Each row comes from the steps of one walk. Every step used is in the known rows, and no mark comes twice. Write the walk behind each row, first mark first.
(in the rows, 128 means zero)
Known rows
kefum seren: [111 123 155 107  88 143 126 155 159 110 177 133 109 118 162 123 104 169
 149 134 113 117  97 135 161 169 126 147 100 152 153 127 143 118 117 163
 118 130 111 119 180 100  92 135]
seren kefum favo nosu febe: [119 148 111 156 129 141  80 132 110 138 109 100 151 132 132 124 136 126
 162  74 166 103 139 135  80 108 158 120 126 136 128 133  94 138 195 102
 156  99 167 112 197 117  99 121]
bugidal febe nosu favo: [ 86 107 174 118 115  61 118 145 116 146 135  81 116 106 113 110 160 131
  88 102 117  67 121  99 110 101 104  97 124  92 174 155 113 150 137  90
 139 139 165 144 112 155 163 160]
kula kefum favo kaso letor: [165 169 156 107 120  83 154 133 132 108 114 155 107 137 130 163  80 129
 123  93 139 128 124 143 111 104 106 163 130 149 122 120 126  84 177 120
 103 157 107  82 250 117  94  78]
vavu letor kaso favo nosu febe bugidal: [179  99 127 181 106 109 100 187 152 162  98 132 190 145 154 161 139 127
 144  91 165 114 137 111 122  87 121 120 144 168  44 132 149 167 134  83
 158  96 103 137  45 118  95 127]
kula kefum favo kaso letor vavu: [179 155 134 139  99  76 159 144 119  82 112 196 104 153 134 168 103  84
 104  97 170 125 133 134  98  98 118 139 162 124 100 125 123  90 170 134
 123 176  90  74 209 136 131  73]
seren kefum favo: [ 94 184 125  98 146 127 104  88 103  89 116  96 121 144  99 108 129 147
 121  63 137 103 129 148 115 178 131 166 116 128 161 142  99 118 174 115
  97 123 138  97 236 125  76 142]
favo nosu: [114 151 124 141 114 136 156 123 143 134 128 123 119 120 149 134 116 119
 134 178 126 161 124 167 124 132 136 102  87 141 141 127 129 127 114 143
 148 114 143 115 142  94 113 101]
bugidal vavu letor kaso: [121 113 112 115 149 143 135 108 125 117  79 180 166 156  84  99 136 121
 109  87 109 174 108 131 148 174 139 146 157 156 117 121 133 154 123 138
 108 160 101 122  67 127 138 116]
zuzo salivi: [ 71 195 154 114 154 145 135 104 133 105 155 117 109  93 125 131 101 170
 175 146 112 154 154 167 156 121 146 149 110 142 131  98 146 135 118 128
 127 105 100 145 154 108  77 120]
nosu febe: [121 135 122 122 127 200 100 131 147 106 141  92 118 148 169 144 121 154
 182 117 110 135 133 127 153 126 182 142 118 119 158 110  87 149 151 141
 148 119 140  99 143 106 131 124]
betu mopo: [145 140 110 127 137 149 124  82 161 109 140  87 124 134 129 121 130 160
 167 145 108 168 140 154 200 160 166 108 128 128 159 152 113 134  90 185
 107 106 117  75 175  85 128 167]
dozif palig: [ 93 195 104 125 148 159 138 135 131  60 150 144  55 102 141 128 132 119
 139 149  89 136 135 139 148 152 169 154 106 126 150 141 156 137 136 166
  95 129 116 111 183 104 105 127]
kaso favo kefum: [148 143 117 113 155 143 145 113 118 140 154  66 107 135 152 101 143 110
 134 164 118 149 139 135 132 173 112 141 127 147 137 133 122 112 119 150
 148 155 142 122 134 122  93 114]
dezen letor kaso: [145 107 160  95 134 147 136 110 152  96 144 121 124 161 148 107 129 188
 174  94 138 178 140 128 215 136 147 128 118 171 141 136 170 136 109 137
 102 103 107  83 114 108  82 138]
vavu letor kaso favo kefum seren palig: [141  81 126 140 142 126 127 197 136 172 151 144 167 141 145  80 142 103
 124  74 156 125 116  64 135 180  76 171 192 195  75 177 197 124 121 141
 102 144 105  97  94  89  62 160]
zuzo salivi bugidal vavu letor kaso favo: [142 174 106 112 195  74 139 118 104 104 136 201 166 106  53 158  94 152
 120 128 127 158 155 148 161 142 112 203 157 139  65  77 173 117 135 129
 114  79  84 167  61 171 112 109]
letor dezen: [104 115 140  99 138 174 133 125 166  89 134 131 100 135 144 118 151 134
 150 128 123 133 137 127 135 144 146 150 131 120 173 132 129 152 111 143
 127 112 126 109 147 114 125 148]
betu favo kaso letor: [180 147 101 118 150 122 178 128 156 146 164 135  87 167 131 167 120 163
 159 183 107 169 122 138 148 127 170 135 149 147 103 143 117  86 130 148
  86 149  92  33 192 128 123  99]
kula kefum seren palig: [ 94 134 121 103  87 136 115 161 157  79 169 143 123 114 162 122  82  82
 139  82 124  91 111 127 152 151 126 182  72 142 176 113 140  87 139 141
  77 134 125  92 213  91  75 156]
nosu favo kaso letor: [162 145 135 118 184 115 162 156 116 167 139 140 128 155 150 167 131 158
  90 135 101 154 129  97 110 144 147 162 148 112 134 162 109 120 160 111
 128 128  96  68 170 130 144 105]
vavu bugidal: [111 168  86 126 139 152 127  91 135 142 116 122 110 106 139 141 130 146
 122 131  89 141 109 139 166 119 133 138 100 103 119 141 107 129 120 143
 114 130 136 127 148  82 120 119]
letor vavu: [113 139 109 127 109 150 138 115 130  75 133 145 103 147 153 136 134 103
 110 150 131 135 133 144 147 160 154 125 135 102 154 121 111 137 108 165
 145 145  99  95 123 121 137 122]
favo kefum kula: [104 136 156 120 105 190 142 117 110 129 116  87 133 130 139  61  93 122
 131 118 127 150 117 155 136 187 130 106  99 140 168 150 139 113 122 122
 148 179 142 163 177 113 109 128]
mopo betu favo nosu febe bugidal: [156 115  97 143  81 159  75 172 200 132 154  69 139 146 162 155  89 143
 184 214 159 132 167 162 114 101 180  91  80 116 135 150 116  97  94 127
 165  83 139 141 149 143 143 165]
kaso favo nosu febe bugidal: [156 124 125 169  92 130  91 162 132 140 139  81 149 127 174 173 120 133
 153 159 142  89 149 124  98  96 132 109  84 135  95 100 106 135 130  94
 172  82 137 154 110 140  92 117]
mopo betu favo: [145 149  78  62 127 157 110 123 210  87 164  86  86 156 132 136  80 148
 149 206 120 157 154 176 168 176 161 148  96 131 163 159 115 102 101 169
 118 114 111  86 194 104 138 152]
salivi bugidal vavu letor dezen: [118 127 104  90 159 146 133 117 132  96  90 193 147 131  74 125 104 106
 112 139 110 147 121 152 125 146 107 189 146  87 171  97 144 103 121 139
  95 111 133 167  96 148 186 133]
kaso letor dezen: [143 116 134  88 158 177 155 104 173  94 138 157  80 154 147 149 147 146
 140 124 118 130 142 119 124 157 130 150 171 114 132 110 129 154 109 144
 115 121  93  62 155 110 123 144]
febe nosu favo kefum seren palig: [ 68  71 166 148  93  97 111 212 100 192 176 113 138 115 156  86 124 113
 103 104 147  70  98  60  88 141  81 122 156 113 180 203 179 104 117 146
 116 116 147 136 120 166 107 201]
salivi zuzo: [ 90 183 119  85 136 155 164 103 123  61 143 120  93 115 146 133 107 135
 122 134 134 136 109 173 164 158 143 132 101 118 202 104 142 119 130 184
  94  80 129 119 154 124 110 155]
betu favo: [125 147  88 110 124 137 144 121 167 100 161 108  97 155 128 126 116 158
 175 172 104 154 137 165 182 143 170 135 101 133 157 131 100  99 116 141
 101 143 129  78 166 125 117 127]
nosu favo: [123 151 120 103 159 127 125 149 125 108 138 109 132 144 145 127 133 158
  98 135 106 129 138 125 141 152 146 154 108 102 183 155  93 144 136 111
 137 121 134 102 146 130 133 132]
favo nosu febe bugidal vavu: [117  96 135 186  84 158  98 121  87 141 116 114 174 119 134 143 120 121
 151 161 127 119 113 140  72  97 161  81  84 125 149  71  93 120 111 113
 160 126 170 192  95 181 152 112]
bugidal vavu letor dezen: [ 96 108 122 109 168 153 118 106 138 118  70 166 146 147  70  85 133 106
 125 120 112 142 111 133 104 148 104 157 157 139 152 109 117 141 120 120
 104 152 130 124  92 109 159 119]
salivi bugidal vavu: [110 153 103  89 134 139 139  85  94  73 145 144 118 124 106 150  84 139
  98 178  88 158 112 170 146 177 150 164  89  88 189  79 106  78 118 175
 101 107 144 167 143 183 169 125]
salivi bugidal febe nosu favo kaso letor dezen: [154  72 187 109 146  49 159 176 116 160 148 168 118 108 121 166 166 126
  78 117 142  91 131  78  78  69 108 140 196  55 146 163 163 118 144 109
 120  89 135 156 118 209 206 185]
mopo betu: [118 160 119  57 134 186 103 109 181  83 142  90  92 136 151 146  84 124
 116 174 108 155 147 169 143 199 143 154  99 123 176 160 124 129  97 174
 138  98 104 112 188  77 131 157]

Write each row's walk
[129 106 109 155  92  88 143  74 119 145 107 172  66  96 114 150 178  97
  81 114 133  75 111  88 103  75  75  59 177  79  56 131 124 139 110 149
 115 172 121 121  89 121 171 137] -> kaso letor vavu bugidal febe nosu
[191  88 108 158 120 143 122 170 146 141 160 130 135 153 175 162 162 129
 167 132 160 134 142 110 135 115 170 129 137 153  69 120 114 176 151 134
 183  78 116 101  75 130 120 109] -> letor kaso favo nosu febe
[103 156 106 112 150 139 116  84 117 128  78 148 148 144  70 102  96 111
 115 129  78 156 105 154 128 172 111 149 125 146 141 102 107 122 129 131
 107 171 134 125 111  93 139  99] -> bugidal vavu letor
[ 94 116 175 128  91 116 126 165  95 165 118  81 151 119 123  65 105 140
  87 105 140  94 105 110 118 151  86  88 129 105 180 196 154 133 135 106
 172 151 139 180 121 170 132 156] -> febe nosu favo kefum kula
[105 135 128 106 158 165 117 140 179 114  84 147 135 148 109 100 135 121
 145  98 126 140 132 134 140 135 106 162 161 134 145 145 156 154 120 121
 112 129 112 102 112  67 118 141] -> vavu letor dezen
[112 139 111 122 134 134 125  85 130 141 107  96 119  91 130 111 165 118
 111 118  88 130 119 116 135  93 123 113  90 114 112 121  90 138 136 111
 110 176 189 151 153  84 154 122] -> vavu bugidal febe
[ 98 173 118 138 134 100 126 112 102 125 108 124 136 125  99 103 128 122
 116  95 160 113 132 161  78 148 119 122 108 142 137 140 117 113 165 108
 129 109 154 110 217 123  80 127] -> seren kefum favo nosu
[ 97 162 129 108 179 106 140 113 111 103 114 217 185  99  72 134  98 155
 133 112 131 190 135 168 159 129 133 177 158 129 103  93 190 123 119 141
 107  88  88 177  64 177 136 127] -> zuzo salivi bugidal vavu letor kaso
[115  98 142 158  92  74 109  90 113 142 108 112  96  87 115  93 160 119
 120 107 148  84 125  91 162  36  63  48 137 113  96 138 153 117 109 116
 108 147 161 160  61 101 146 143] -> dezen letor vavu bugidal febe nosu
[ 92  82 185 127 119  70 131 143  84 181 132  61 129 105 131  65 187 102
 104 117 149 108 116  93  81  96 105  81 146 100 177 180 136 128 127  99
 158 175 197 171  93 176 153 166] -> bugidal febe nosu favo kefum
[167 142 126 140 129 144 175 122 120 115 135 173  99 164 160 176 138  97
 103 158 116 156 123 114 107 145 153 123 179 119  97 135 125 111 126 168
 127 156  65  65 155 117 146  98] -> favo kaso letor vavu
[ 92 107 118 157  77  87 119  93 112 144 105 140  93  82 121 121 184  77
  88 114 131  76 102  98 116  71  87  59 151  84  96 142 118 145 109 139
 127 166 149 169  80 122 178 147] -> letor vavu bugidal febe nosu
[121 127 153 123 138 152 128 160  90 144 115  83 165 143 137  60 113 143
  93 107 133 131 135 124 128 180 131 117  94 109 193 177 117 127 146  85
 164 180 153 154 155 142 131 126] -> nosu favo kefum kula
[193 112 146 130 142  94 159 136 148 136 166 116 121 144 144 119 133 164
 157 145 167 158 156 123 194 116 104 105 113 189  75 114 169 131 118 120
 130  67 108  91  85 103  73  97] -> dezen letor kaso favo nosu
[145 171 105 149 175  55 155 140 104 144 131 218 183  84  57 147  98 126
 122 163 158 168 157 160 128 108  97 161 144 149  39  83 184 118 126 124
 134  63 100 185  39 168 124  99] -> zuzo salivi bugidal vavu letor kaso favo nosu
[153 119  92 145 141 124 150  73 119 129 109 172  86 106 142 145 183  93
  81 127 115 112 141 102 120 101 117  88 152  85  63 108  90 146 121 133
 112 199 137  92 121  97 180 114] -> kaso letor vavu bugidal febe
[110 148 143  84 126 128 142 115 119  84 139 120 111 100 141 136 128 124
 116 135 101 138 136 165 149 125 147 144  83  89 170 106 124 103 126 129
 110 123 170 165 172 151 156 146] -> salivi bugidal febe
[162 112 150 113 160 160 169 128 152 139 139 153 102 146 150 156 151 127
 139 136 117 154 127 106 109 130 145 162 192 128 122 133 142 133 128 152
 119 121  81  80 171 114 137 129] -> favo kaso letor dezen
[ 79 122 135 133  96  98 122  84 124 166 111 102  94  71 107 112 166 121
 110 105 103  85  95 109 130  75  90  82 119 106 111 145 125 145 123 126
 110 148 171 174 114 110 145 149] -> vavu bugidal febe nosu
[169  85 114 162 136 126  83 143 114 125 101 132 188 159 104 154 144 136
 127  79 126 106 127  87 127 140 134 153 152 166  78  93 110 160 132  85
 128 127 105 149  37 171 129 128] -> nosu febe bugidal vavu letor kaso favo
[ 69 116 184 114  91 104 121 102 138 121 127  94  89  99 111 108 151 112
 126 110 109  93 112 128 121 117 105  74 114 138 154 127 135 138 114 128
 124 139 151 158 123 132 131 161] -> bugidal febe nosu
[154 156 146 111 149 149 170 109 128 137 143 139 101 146 152 171 123 138
 125 149 100 171 110 130 127 147 145 147 146 141 114 133 127 110 140 155
 111 138  82  78 187 104 118 105] -> favo kaso letor
[118 116 148 174  82 164 100 150 134 144 122 102 160 120 184 161 113 135
 167 140 145 118 133 146  97  87 159  88  87 128 129 110 126 133 111  99
 166 101 141 165 118 141 113 131] -> favo nosu febe bugidal
[143  62 154 153 150  58 147 152 110 231 113 144 116  90 117 142 213 115
  78  86 129  70 119  31  67  29  81 111 201  81  85 178 123 159 150  86
 117 135 144 143 106 146 197 151] -> vavu bugidal febe nosu favo kaso letor dezen
[182  87  88 168 145 126 116 154 117 166 106 157 179 157  96 131 147  99
 138 120 139 138 123 107 117 117 132 134 168 173  55  98 104 164 155 115
 168 123 129 121  23 119 153  81] -> bugidal vavu letor kaso favo nosu febe
[174  57 116 192  97 119 114 142  96 139 145 133 173 135 140 171 160 118
 130 144 156 112 130  95  94 117 170 103 119 151  72  77 105 150 113 112
 170 102 127 174  53 204 140 119] -> letor kaso favo nosu febe bugidal vavu
[120 134 150 162 100 134  99 168 131 144 127 129 132 129 142 124 103 164
 171 119 157 114 144 153  87  78 132  87 120 144 126 125 108 141 168 119
 166  99 160 128 170 117 121  96] -> kefum favo nosu febe
[142 146 137 107 117 161 138 128 112 132 138  60 122 139 123  81 100 124
 116 134 124 115 127 138 138 190  98 125  95 162 126 131 130 121 142 121
 157 168 128 158 171 114  96 114] -> kaso favo kefum kula
[107  74 137 183  78  74 111 149  66 195  86 112 154  86 113  52 172  73
  44  85 169  59 110  69  89  81  75  33 146  61 119 190 123 141 140  79
 177 208 192 218  72 160 207 147] -> letor vavu bugidal febe nosu favo kefum kula
[152 118  84 166 107 144 115 167 162 155 166 108 127 148 151 131 129 143
 204 194 144 150 142 153 148  80 193  95 101 138 130 122  89 111 147 128
 149 115 150  89 128 122 138 101] -> betu favo nosu febe
[ 93 149 134 133 127 133 109  88 102 118  65 134 177 134  77 121  99 122
 110 114 103 125 106 152 104 158  98 134 102 140 146 104 132 109 103  97
  97 164 128 163 109 132 126 125] -> febe bugidal vavu letor
[153  83 115 186 130 121  81 155 119 163  85 133 186 133  93 131 143  92
 142 146 147  81 142 105  50  76  94 119 146 139  87  77 106 147 136  72
 156 113 147 183  39 136 155 114] -> kaso favo nosu febe bugidal vavu letor dezen
[212  85 137 148 138 126 106 166 142 142 169 101 140 155 167 128 140 168
 196 121 167 142 160  96 184  71 138 110 127 186  72 102 146 150 148 119
 157  65 123  88  62 107  94 105] -> dezen letor kaso favo nosu febe
[149 111 118 136 138  92 125 107 109 114  97 145 168 156  75 143 134 132
  87  94 125 112 124 115 123 171 101 159 140 165  77  98 137 138 104  94
 104 149  87 153  57 157 119 127] -> febe bugidal vavu letor kaso favo
[ 78 183 124 102 159 126 151  78  86  80 157 165 127  76  86 151  76 162
 140 177 102 168 140 184 139 132 148 168  90 104 156  57 149  88 112 147
 109  88 127 199 132 187 136 118] -> zuzo salivi bugidal vavu
